Each row was made from one small tree. The marks that hang from a mark follow it in brackets, in the order of their numbers. Every link used is in the known rows. Write each row's tree.
Known rows:
z659{z882{z517{z34 z268} z899}}: [ 0.54 -1.00  0.04 -0.88 -2.50 -0.54  2.24  1.63 -1.46 -2.29 -1.31  1.26
 -1.44 -0.78 -2.66  5.45 -0.84 -2.13  0.91]
z565{z34{z517{z268{z899} z882}}}: [ 0.19 -2.08 -0.95 -0.45 -1.27 -0.59  1.65 -0.32 -1.12 -0.20 -0.82  0.04
  1.17 -0.18 -1.66  1.22  0.69 -2.06  0.41]
z882{z517{z34 z268} z899}: [ 0.71 -0.92  0.30 -1.98 -1.20  0.00  2.21  1.12 -0.88 -1.43 -1.53  1.61
 -1.82 -0.13 -2.30  4.89 -0.72 -1.53  0.82]
z899{z882{z517}}: [ 0.78 -1.06  0.41 -2.78 -2.14 -0.32  2.19  3.09 -1.90 -0.60 -0.78  0.82
 -4.26 -0.58 -1.33  0.48 -0.63  0.26  0.78]
z565{z34{z517{z268 z882{z899}}}}: [ 0.15 -1.99 -0.06 -1.47 -1.68 -0.27  1.82 -0.50 -0.79 -0.69 -1.22  0.00
  2.12  0.17 -1.55  3.08 -0.03 -2.06  0.63]
z268{z517}: [ 0.55 -1.40 -0.74 -1.86 -0.97 -0.16  1.52  0.52 -2.01 -0.08 -0.55  0.48
 -1.74 -0.75 -2.23  1.01 -0.56  0.34  0.35]
z268{z517{z34} z899{z882}}: [ 0.28 -1.60 -1.01 -0.97 -1.51  0.20  2.14  0.68 -2.88 -0.95 -0.38  0.92
 -2.39 -1.24 -1.24 -1.08  0.22  2.50  0.15]
z517{z34{z565} z268{z899} z882}: [-0.19 -1.24 -0.29  0.92 -2.44 -0.55  1.84  1.62 -1.04 -0.79 -1.51  2.10
 -0.64 -0.59 -1.60  3.82 -1.00 -3.94  0.63]
z899{z882{z517{z268}}}: [ 0.83 -0.74  0.41 -3.25 -1.76 -0.95  2.12  3.76 -1.12 -0.63 -0.65  1.00
 -2.88 -0.53 -2.26  2.81 -0.53 -0.16  1.06]
z34{z517{z268 z882}}: [ 0.03 -1.30 -0.42 -2.09 -2.08 -0.70  1.74  0.87 -0.43 -0.48 -0.63  1.17
  0.00  0.33 -2.16  3.93 -1.16 -2.77  0.31]
z517{z34 z268 z882}: [-0.29 -0.48  0.16 -1.77 -2.38 -0.80  1.71  2.93 -0.83 -0.77 -1.52  1.65
 -0.60 -0.63 -2.89  3.60 -1.84 -3.73  0.59]
z517{z882}: [-0.07 -1.46 -0.03 -0.23 -2.66 -0.30  1.53  2.29 -1.59 -0.58 -1.40  0.95
 -3.05 -0.27 -1.88  1.27 -1.53 -2.42  0.39]
z565{z34}: [ 0.52 -1.79  0.49 -1.19 -0.92 -0.16  1.62  1.39 -2.15  0.72 -1.27 -1.09
 -0.67 -0.97 -2.28 -1.50  0.13 -1.95  0.58]
z882{z517 z899}: [ 0.83 -1.94  0.07 -0.69 -1.49  0.48  2.01  0.61 -1.57 -1.25 -1.46  0.92
 -3.93  0.28 -1.50  2.64 -0.45 -0.22  0.67]
z899{z882{z517{z34}}}: [ 0.57 -0.55  0.54 -3.31 -2.35 -0.14  2.34  3.04 -2.10 -0.67 -1.02  1.34
 -3.54 -0.94 -1.22  0.08 -1.07 -0.44  0.77]
z882{z517{z34} z899}: [ 0.61 -1.30  0.26 -1.43 -1.56  0.68  2.25  0.54 -1.81 -1.36 -1.71  1.48
 -3.32 -0.14 -1.39  2.18 -0.95 -1.07  0.57]
z565{z34{z517{z882}}}: [ 0.17 -1.79 -0.28 -1.91 -1.97 -0.17  1.67 -0.19 -1.52  0.22 -1.15 -0.15
  0.62 -0.28 -1.02 -0.22 -0.26 -2.57  0.43]
z565{z34{z517}}: [ 0.58 -1.94  0.09 -2.20 -0.95  0.02  1.86 -0.50 -1.91  0.84 -0.75 -1.00
  0.73 -0.47 -1.54 -1.23  0.17 -1.96  0.41]
z268{z517{z34 z882}}: [-0.10 -0.68 -0.89 -2.05 -2.24 -0.17  1.50  0.63 -1.82 -0.80 -1.25  1.87
 -1.08 -0.86 -1.58  1.47 -1.45 -1.17  0.35]

Write each row's tree:
[ 0.49 -2.17 -1.19 -0.34 -1.39 -0.01  1.94  0.79 -2.72 -0.92 -0.14  0.42
 -3.04 -0.83 -1.29 -0.60  0.65  3.15  0.26]
z268{z517 z899{z882}}
[-0.25 -0.83  0.52 -0.67 -3.23  0.04  1.86  1.68 -1.52 -0.34 -1.90  1.87
 -1.34 -0.76 -0.94  1.94 -2.24 -4.74  0.60]
z517{z34{z565} z882}
[ 0.24 -1.44 -0.27 -0.29 -0.73 -0.33  1.98  1.85 -1.68 -0.44 -0.90  0.75
 -1.45 -0.77 -3.31  1.52 -0.20 -1.82  0.28]
z517{z34 z268{z899}}
[ 0.61 -1.55  0.06 -2.71 -0.55 -0.63  1.81  0.19 -1.12  0.77 -0.60 -0.82
  2.05 -0.48 -2.51  1.05  0.40 -2.32  0.59]
z565{z34{z517{z268}}}
[ 0.63 -2.20 -0.60 -1.25 -0.25 -0.42  1.80 -0.46 -1.41  0.46 -0.42 -0.83
  1.28 -0.41 -2.10  0.33  1.22 -1.40  0.41]
z565{z34{z517{z268{z899}}}}
[ 0.71 -1.88 -0.11  0.25 -2.73 -0.11  2.11  1.10 -2.11 -2.10 -1.21  0.72
 -3.58 -0.55 -1.70  3.67 -0.59 -1.13  0.78]
z659{z882{z517 z899}}
[ 0.34 -1.98 -0.03 -0.03 -1.37 -0.66  2.07  3.09 -1.71 -0.70 -0.39  0.12
 -2.46 -0.52 -2.77  1.61  0.21  0.55  0.54]
z517{z268{z899{z882}}}
[ 0.18 -1.98 -0.77  0.27 -2.22 -0.41  1.90 -0.40 -0.49 -0.39 -0.67  1.55
  0.26  0.34 -0.73  4.57 -0.50 -3.35  0.45]
z34{z517{z268{z899} z882} z565}
[-0.25 -1.04  0.78 -0.13 -2.91 -0.11  2.04  1.39 -0.48 -1.45 -1.98  2.06
  0.42 -0.13 -1.54  6.03 -1.99 -3.99  0.85]
z517{z34{z565} z268 z882{z899}}
[-0.30 -1.22 -0.73  0.41 -2.02 -0.54  1.76  2.05 -1.28 -1.17 -1.28  1.82
 -1.51 -0.50 -2.64  2.69 -0.76 -2.58  0.30]
z517{z34 z268{z899} z882}
[ 0.73 -0.17  0.86 -3.42 -2.28 -0.70  2.37  3.26 -1.03 -0.44 -1.06  1.67
 -1.43 -0.93 -1.44  3.20 -1.02 -2.08  1.25]
z899{z882{z517{z34{z565} z268}}}
[ 0.32 -1.37  0.04  0.21 -1.13 -0.30  2.11  1.32 -1.40  0.02 -1.07  1.03
 -0.47 -0.85 -2.39  2.63 -0.35 -3.23  0.59]
z517{z34{z565} z268{z899}}
[ 0.11 -1.81  0.11 -0.74 -2.64 -0.09  2.03 -0.63 -0.08 -0.92 -1.12  1.54
  1.10  0.69 -0.62  6.48 -1.30 -3.39  0.65]
z34{z517{z268 z882{z899}} z565}
[-0.18 -0.39  0.60 -1.20 -2.74 -0.77  1.82  2.40 -0.57 -0.41 -1.69  2.03
  0.36 -0.66 -1.96  4.63 -2.02 -5.17  0.84]
z517{z34{z565} z268 z882}
[ 0.45 -2.03 -0.45 -1.58 -1.31 -0.39  2.31  0.89 -1.32 -0.49  0.11  0.22
 -0.97  0.05 -2.01  1.68  0.26  0.27  0.26]
z34{z517{z268{z899{z882}}}}
[ 0.87 -0.87 -0.40 -0.79 -1.02 -0.48  2.05  1.01 -1.04 -0.32 -1.23  2.03
 -1.78 -0.68 -1.79  3.50 -0.12 -3.00  0.86]
z882{z517{z34{z565} z268{z899}}}
[ 0.02 -1.57 -1.44  0.81 -2.25  0.13  1.66 -0.81 -2.02 -0.89 -1.22  2.26
 -1.34 -0.86 -0.22  1.61 -0.57 -1.19  0.33]
z268{z517{z34{z565} z882} z899}
[ 0.79 -0.54  0.27 -2.23 -1.79  0.00  2.06  1.13 -1.55  0.10 -1.52  1.82
 -2.51 -0.80 -1.02  1.83 -1.15 -3.66  0.85]
z882{z517{z34{z565}}}
[ 0.12 -2.33  0.00 -0.94 -2.02  0.39  1.82 -0.98 -1.52 -0.61 -1.37 -0.19
  0.54  0.16 -0.59  0.72 -0.16 -1.69  0.36]
z565{z34{z517{z882{z899}}}}
[ 0.13 -1.62 -0.01 -1.13 -2.95  0.02  1.88 -0.40 -1.04  0.03 -0.96  1.35
 -0.51  0.23 -0.11  2.61 -1.56 -3.97  0.41]
z34{z517{z882} z565}
[ 0.79 -0.89  0.54 -1.68 -1.50  0.01  2.29  0.69 -0.62 -1.06 -1.71  2.05
 -0.94 -0.16 -1.51  5.80 -0.94 -2.76  1.09]
z882{z517{z34{z565} z268} z899}
